What can hang from each mark
j_94: j_197 j_233 j_727
j_256: j_233 j_286
j_880: j_286
j_286: j_880
j_727: j_161 j_880
j_459: j_197 j_233 j_727
j_161: j_197 j_727
j_233: j_161 j_459
j_197: j_94

Every row comes from one small tree of marks. The marks that hang from a mark follow it in brackets, in the order of their numbers. Every link used is in the known rows. Which tree was each row made from?
Known rows
j_286{j_880}: [ 1.06 -0.69  0.58  2.10 -2.36 -3.73  1.79 -0.48  1.73  1.01 -1.31  0.73
 -0.25 -1.56 -2.93  2.06 -0.95  1.27 -1.97 -0.65  0.05 -0.59 -0.41 -1.40]
j_459{j_233}: [ 0.49 -2.03 -2.52 -1.20 -1.48 -0.29  0.20 -0.87  1.43  1.00  0.68  0.82
 -1.92 -3.55 -1.24  1.01  0.13 -1.35 -1.54  1.07 -1.09 -0.26  0.14 -0.37]
j_197{j_94{j_233 j_727{j_880}}}: [ 0.62 -0.34  1.34 -0.41 -0.24  0.26  1.14  1.78 -1.31 -0.48 -1.44 -0.54
  0.55 -0.86  1.96  2.20  0.09  0.69  0.10  1.21  3.17  0.06 -1.96  2.69]
j_94{j_233{j_459} j_727}: [ 0.29 -1.09  1.55 -2.57 -0.64  0.98  1.37  0.92 -0.92 -3.21  0.37  0.59
 -1.08  1.49  3.28  2.84 -0.44  0.35  1.42 -0.34  0.25  0.61 -2.59  1.12]
j_161{j_727}: [-2.02 -1.10 -0.70 -1.20 -0.67 -0.75  0.86  0.30  0.59  1.57  0.74 -0.96
 -0.77  0.58 -1.94  1.31  0.01 -1.39 -2.39  0.77 -0.72 -0.61  2.06  0.26]
j_197{j_94{j_233{j_161{j_727} j_459}}}: [-0.31  1.91  0.41  0.41  0.24 -1.46  0.40  0.95 -0.30 -0.73 -2.08 -0.70
  1.00  0.02  0.53  0.69  0.49 -0.64  0.90  0.70  0.22  1.31  1.30  2.10]
j_727{j_880}: [-0.18 -0.56 -2.29 -0.99  0.37  0.22  2.02  0.36  0.07  1.49  0.09 -0.32
 -0.72 -1.42 -0.75 -0.54 -0.86  0.04 -2.62  0.88  1.83  0.18 -0.04 -3.36]
j_94{j_727}: [ 0.10 -2.00 -0.24 -2.16 -1.55 -0.32  1.64  1.46 -0.67 -1.04  0.39  1.45
 -2.04 -0.95  1.16  2.62  0.97  0.41 -0.80 -0.74  0.05 -1.30 -1.78  0.98]
j_727{j_161 j_880{j_286}}: [-0.61  1.62 -0.42  2.79  1.04 -0.14  0.75  0.62 -0.86  2.43  1.43  0.46
 -1.28 -2.73  0.96 -3.02 -2.48 -0.82 -3.38 -0.82  2.60  2.05 -2.33 -4.11]
j_256{j_233{j_161 j_459{j_197}} j_286{j_880}}: [ 4.36  0.81  1.58  1.96  0.82 -0.17 -1.27 -3.75  1.88  0.61  0.15  2.86
  0.02  2.91 -2.34 -0.52  0.44  0.27  2.03 -1.71 -3.11 -1.83 -0.05 -0.85]
j_233{j_161{j_197 j_727{j_880}} j_459}: [-2.65  1.24 -2.62 -0.50  0.14 -0.56 -0.31  0.00 -0.69 -1.23  0.52 -1.58
  0.60  1.94 -2.39 -2.63  0.88 -0.72  0.51  0.37 -3.05  2.14  6.10 -1.86]
j_94{j_197 j_233{j_459} j_727{j_161 j_880}}: [ 0.01  0.11  2.07 -2.38  0.20  2.75  1.29  1.86 -1.62 -2.56  1.49 -1.60
 -0.49  2.67  6.26 -1.53 -0.22  1.86  1.57 -0.25  4.35  0.93 -5.19 -0.30]
j_161{j_197 j_727{j_880{j_286}}}: [-2.86 -0.76 -0.19  0.74 -0.13  0.22 -0.81  0.45 -0.14  1.65  0.51 -2.76
  1.76  0.67 -4.08 -0.34 -1.49 -1.23 -2.99  2.02 -0.08 -0.12  4.66 -0.34]
j_256{j_286{j_880}}: [ 2.54  0.94  1.57  0.97 -0.87 -2.26  0.35 -0.72  2.28  1.28 -0.29  2.14
  0.61  0.26 -2.98  1.70 -0.10  0.59  0.37 -0.65 -1.46 -1.87 -0.43 -1.41]
j_161{j_197{j_94{j_233{j_459}}} j_727{j_880}}: [-2.50 -0.20  0.87  0.63  0.14  0.60 -1.34  0.66 -1.10  1.00 -0.65 -3.91
  3.36  1.72 -3.08 -0.14 -1.06 -0.19 -0.72  3.31  1.08  0.08  4.74  1.35]
j_459{j_197}: [-0.72 -1.64 -2.03  0.18 -0.51 -1.24 -0.66 -0.39  1.51  2.00 -0.67  0.64
 -1.87 -3.19 -1.02  1.53 -0.06  0.40 -0.55 -0.28 -1.18 -4.28 -0.22 -0.33]
j_233{j_459{j_197 j_727{j_880{j_286}}}}: [-0.07 -0.50 -2.27 -0.40  1.97 -0.81 -1.34 -1.17  0.15  2.07  2.69  0.08
 -1.31 -1.31 -0.64 -0.66 -0.80 -0.62  0.89 -1.65 -1.92 -1.33 -0.62 -3.82]
j_459{j_197 j_233 j_727{j_161 j_880{j_286}}}: [-1.00 -3.59 -2.92  1.71  1.16  2.54 -3.75 -3.38  1.26  5.37  5.22  0.35
 -2.36 -4.90 -0.64 -2.07 -0.82 -0.78 -1.12 -1.05 -0.71 -0.98 -2.99 -1.58]
j_161{j_727{j_880}}: [-2.14 -1.35 -1.42 -1.32  0.02  0.41  1.20  0.13  0.06  2.30  1.59 -2.01
 -0.42  0.83 -1.99  0.15 -0.58 -1.10 -2.95  1.45  0.73  0.34  2.15 -1.19]
j_197{j_94{j_233}}: [ 0.62  1.09  1.07  0.65 -0.06 -1.40  0.80  1.29  0.11  0.18 -2.99  0.04
  1.02 -1.72  0.63  1.99 -0.15 -0.13 -0.28  1.07  1.85 -0.37 -0.80  2.18]
j_233{j_459}: [ 0.54  1.10 -1.51 -1.20  0.19 -2.49  0.85  0.49 -0.23 -0.58  0.02  0.69
 -1.25 -0.58 -0.27  0.26 -0.39 -0.80  0.48 -0.52 -1.75 -0.28  0.70 -3.32]
j_94{j_233{j_459} j_727{j_880}}: [ 0.11 -1.35  0.87 -2.71  0.10  2.21  1.78  0.74 -1.41 -2.60  1.19 -0.49
 -0.73  1.72  3.27  1.67 -1.05  0.63  0.91  0.34  1.73  1.51 -2.47 -0.42]
j_256{j_233{j_161} j_286{j_880}}: [ 4.42  0.58  2.09  1.78  0.23  0.40  0.17 -3.17  2.30  0.67 -0.79  3.41
  0.44  2.68 -2.42 -0.14  0.53  0.09 -0.26 -1.27 -1.65 -0.87 -0.58  0.18]
j_727{j_161{j_197} j_880{j_286}}: [-1.22  1.49  0.04  3.55  0.63  0.21 -0.52  0.66 -1.05  1.95  0.58 -0.16
  0.26 -2.57 -0.55 -3.33 -2.65 -0.27 -3.09  0.05  2.12  1.36 -0.28 -3.61]
j_459{j_233{j_161} j_727}: [-0.55 -2.66 -3.83 -1.65 -0.22  1.49 -0.86 -2.43  1.97  1.54  2.71  1.57
 -1.56 -2.72 -1.27 -0.82  2.03 -1.34 -0.98 -1.22 -2.93  1.53 -0.09  0.21]
j_161{j_197{j_94{j_233}} j_727{j_880{j_286}}}: [-2.37  0.07  1.47  1.69  0.28  0.29 -1.34  0.89 -0.67  1.41 -0.90 -3.58
  3.22  0.80 -3.11  0.30 -1.60 -1.03 -1.90  2.87  1.49  0.36  4.17  2.02]

Write each row's tree
[-0.32  0.23 -1.65  0.86  1.92 -0.68 -2.19 -0.85 -0.95  2.84  2.45 -0.15
 -0.74 -1.69  0.03 -1.74 -0.19  0.40  1.59 -1.29 -0.81 -1.29 -1.13 -3.04]
j_233{j_459{j_197{j_94} j_727{j_161 j_880}}}
[ 0.47  0.99  0.92 -0.39 -0.37 -0.92  0.70  1.73 -1.25 -2.29 -1.68  0.22
  0.27 -0.23  2.37  1.65  1.21  0.30  1.89 -0.02  0.62  1.01 -0.63  3.14]
j_197{j_94{j_233{j_161 j_459} j_727}}
[ 3.73  1.04  2.23  1.26  0.76  0.06 -0.60 -3.43  1.41  0.43  0.90  2.04
  0.59  4.73 -2.75 -0.58  0.35 -0.62  1.09 -1.11 -2.91 -0.03  1.03 -0.58]
j_256{j_233{j_161{j_727} j_459} j_286{j_880}}
[ 3.87  0.47  2.39  2.28 -0.06  0.60 -0.71 -3.12  2.11  0.36 -1.46  3.02
  1.57  2.79 -3.56 -0.31  0.52  0.45 -0.09 -0.75 -1.93 -1.33  0.81  0.62]
j_256{j_233{j_161{j_197}} j_286{j_880}}
[-1.26 -4.08 -4.68 -0.61 -0.16  1.77 -3.09 -3.49  2.69  3.01  3.12  1.19
 -2.29 -3.98 -1.60 -0.49  2.13 -0.55  0.26 -1.38 -3.82 -1.69 -0.08  1.10]
j_459{j_197 j_233{j_161} j_727}
[-1.90  0.91 -0.01 -0.63 -0.16  0.61  0.27 -0.21  0.64 -2.48 -1.19 -0.82
  1.04  2.24 -0.11 -0.11 -0.23 -0.61  0.68  0.47 -1.72  2.22  2.96  0.60]
j_94{j_233{j_161{j_197 j_727} j_459}}
[-0.33  0.04  1.60  1.25 -0.63 -0.26 -0.78  1.71 -0.92 -0.83 -2.40 -0.86
  2.26 -1.24 -0.98  1.39 -0.68  0.46 -0.44  1.49  1.44 -0.82  1.17  2.43]
j_161{j_197{j_94{j_233 j_727{j_880{j_286}}}}}
[ 0.07  0.47 -1.11  0.55  0.46 -1.73 -1.18  0.49 -1.40  0.91  0.92 -0.21
 -1.42 -1.76  0.68 -0.20 -0.13  0.51  1.96 -0.37 -0.66 -1.95 -0.37 -1.78]
j_233{j_459{j_197{j_94{j_727{j_161 j_880}}}}}
[ 2.41 -0.64  0.48 -0.01  1.94  1.20 -0.28 -2.32 -0.39  1.26  1.12  2.07
 -1.17  1.17  0.20 -1.08 -0.73 -1.04 -1.13 -1.37 -0.48 -0.53 -2.39 -1.97]
j_256{j_233{j_459{j_727{j_161}}}}
[ 0.35  0.76  0.92  0.38 -0.07 -0.01  1.17  1.68 -1.12 -1.19 -1.47 -0.20
  0.45 -1.03  2.22  1.29  0.42  0.06  0.00  0.25  2.32  1.62 -1.28  3.12]
j_197{j_94{j_233{j_161} j_727{j_880{j_286}}}}
[-0.52  1.82 -3.06  0.58  0.25 -2.60 -0.76 -0.06  0.07 -0.66 -0.80  0.54
 -1.22 -1.57 -0.06 -1.14  1.79 -0.14  2.49 -1.26 -3.30 -0.38  2.67 -0.64]
j_233{j_161 j_459{j_197{j_94}}}
[-0.31  0.92 -0.98  0.30  1.67 -0.52 -1.19 -0.24 -1.38  1.51  1.95 -0.02
  0.36 -0.54 -0.50 -2.25 -0.45 -0.03  0.70 -0.91 -0.55  0.62 -0.16 -3.70]
j_233{j_459{j_727{j_161{j_197{j_94}} j_880}}}
[-1.06  2.07 -2.58 -0.16 -0.34 -1.84 -0.13  0.25 -0.10 -2.50 -1.28  0.62
  0.16  0.09 -1.47 -1.90  1.21 -0.38  1.35 -0.78 -3.73  1.19  4.59 -1.91]
j_233{j_161{j_197} j_459}
[ 0.08  0.05  0.90 -1.01 -0.36  0.81  1.36  2.64 -1.30 -0.30  1.69 -0.57
 -1.57 -0.26  4.35 -1.73  0.38  1.02 -0.98 -1.24  4.13 -0.45 -4.74 -0.46]
j_94{j_197 j_727{j_161 j_880{j_286}}}
[-0.71 -0.46  2.53 -0.32 -0.79  1.63 -0.28  0.98 -1.76 -3.01  0.54  0.54
 -0.23  1.21  3.21  0.88 -0.93  0.95  1.56 -0.33  0.54  0.87 -2.44  0.90]
j_94{j_233{j_459} j_727{j_161{j_197}}}
[ 4.70  1.53  1.95  1.44  0.76 -0.29 -0.20 -3.22  1.51 -0.14 -0.08  3.10
  0.40  3.53 -2.18 -0.65  0.32 -0.11  1.39 -1.61 -2.66 -0.27 -0.03 -1.32]
j_256{j_233{j_161 j_459} j_286{j_880}}
[-0.28 -0.65  1.08 -3.41 -1.31  2.02  2.19  1.99  0.71 -4.14 -1.22 -0.33
 -0.53  2.20  5.17  0.66  2.23  1.40  1.05 -0.86  2.22  0.30 -3.15  3.84]
j_94{j_197 j_233{j_161} j_727}
[-0.41 -0.86  2.24 -2.10 -0.41  3.49  1.75  1.93 -0.82 -1.78  0.69 -1.22
 -0.36  1.74  5.92 -0.95 -0.01  2.09 -0.02  0.00  5.38  0.39 -5.76  1.24]
j_94{j_197 j_233 j_727{j_161 j_880}}
[-2.45 -0.44  0.64  0.99 -1.01 -1.28 -1.62  1.10 -0.46  1.43 -1.51 -2.42
  2.54  0.22 -4.18  1.04  0.27 -0.51 -1.19  2.42 -0.54 -1.71  5.10  2.77]
j_161{j_197{j_94} j_727}
[-0.72 -1.33  1.21 -0.48  0.20  2.72 -0.01  0.18 -1.82 -1.24  2.10 -0.30
 -1.45  0.69  4.12  0.12 -1.37  1.47  1.46 -0.34  1.90  0.63 -3.86 -0.52]
j_94{j_233{j_459{j_197}} j_727{j_161 j_880}}
[-0.38  1.17  0.03 -2.06 -0.41  0.93  2.10  1.16  2.24 -2.45 -2.72 -0.55
  0.42  1.28  3.19 -0.76  1.24  0.63 -0.05 -0.27  1.86  0.45 -1.49  1.65]
j_94{j_197 j_233{j_161}}
[-0.75  2.04 -1.97  0.09 -0.11 -1.53 -0.37  0.98 -1.35 -2.37 -1.05 -0.22
  0.66  0.03 -0.78 -1.84  1.60  0.22  1.96 -0.29 -2.24  1.48  4.16 -0.67]
j_233{j_161{j_197{j_94{j_727{j_880}}}} j_459}
[-0.75  1.02 -3.65 -1.44  1.56 -0.22  0.57 -0.92 -0.02 -0.41  1.86  0.77
 -0.86  0.44 -0.27 -2.81  1.39 -0.54  0.81 -2.15 -2.71  2.80  1.59 -3.52]
j_233{j_161 j_459{j_727{j_880}}}
[ 0.31 -2.54 -2.52  0.90 -1.15 -0.88 -2.54 -1.17  1.37  2.93  0.08 -0.13
 -1.69 -5.39 -1.46  1.61  0.66 -0.42  0.48  1.49 -1.16 -3.67  0.21  2.09]
j_459{j_197{j_94} j_233}
[-1.14 -1.38  2.70 -0.09 -1.36  2.31  0.15  1.03 -1.01 -2.24 -0.21  0.80
 -0.20  0.29  2.93  1.50 -0.65  1.24 -0.08 -0.09  1.58  0.35 -2.99  2.47]
j_94{j_233 j_727{j_161{j_197}}}
[ 0.42  0.89  1.74  0.53  0.26  0.08  0.31  1.69 -2.37 -0.58 -0.37 -0.43
  0.28 -0.54  2.95  0.55 -0.31  0.78  1.16  0.56  2.89  0.98 -2.46  1.32]
j_197{j_94{j_233{j_459} j_727{j_161 j_880}}}
[-1.37  0.66  0.28 -2.23 -0.44  1.29  1.81  1.01  2.06 -1.98 -1.90 -1.57
  0.61  2.56  2.62 -0.73  1.21  0.18 -0.29  0.23  1.59  0.75 -0.41  2.35]
j_94{j_197 j_233{j_161{j_727}}}
[ 0.68 -0.19  1.80 -0.34 -0.69 -0.59  0.88  1.94 -0.91 -0.99 -2.01  0.16
  0.35 -1.05  1.98  3.04  0.52  0.43  0.47  0.67  2.09 -0.42 -2.01  3.79]
j_197{j_94{j_233 j_727}}
[-0.57  0.43  0.52  0.91  0.30 -0.20 -1.34  0.62 -0.49  0.14 -2.08 -1.07
  2.96 -0.72 -1.97  0.14 -0.49  0.60  0.21  1.50  0.50 -0.79  2.04  0.56]
j_161{j_197{j_94{j_233{j_459{j_727{j_880}}}}}}
[ 5.36  0.83  3.02  1.22  0.92 -0.58 -0.43 -3.09  1.25  0.89  0.32  2.75
  0.50  3.26 -2.43  0.61 -0.81 -0.14  1.01 -0.86 -1.59 -1.85 -1.34 -1.89]
j_256{j_233{j_459} j_286{j_880}}
[ 0.39  2.23  0.19  0.54  0.29 -1.74  0.57  1.12 -0.25 -1.09 -2.71 -0.02
  0.93 -0.84  0.97  0.63  0.47 -0.28  1.08  0.40  0.42  1.09  0.50  1.64]
j_197{j_94{j_233{j_161 j_459}}}
[-1.42  0.92 -0.38 -1.22  0.17  0.42  1.18 -0.26  0.74 -2.21 -0.58 -0.32
 -0.08  2.09  0.95  0.16 -0.17 -0.98  0.43 -0.04 -1.46  2.61  1.53  0.30]
j_94{j_233{j_161{j_727} j_459}}
[-2.40  0.12  0.58  1.77 -0.04 -0.72 -1.45  1.11 -0.96  2.15 -0.44 -3.28
  2.71  0.05 -3.99 -0.14 -1.04 -1.09 -2.23  2.53  0.82 -0.30  4.82  1.24]
j_161{j_197{j_94} j_727{j_880{j_286}}}
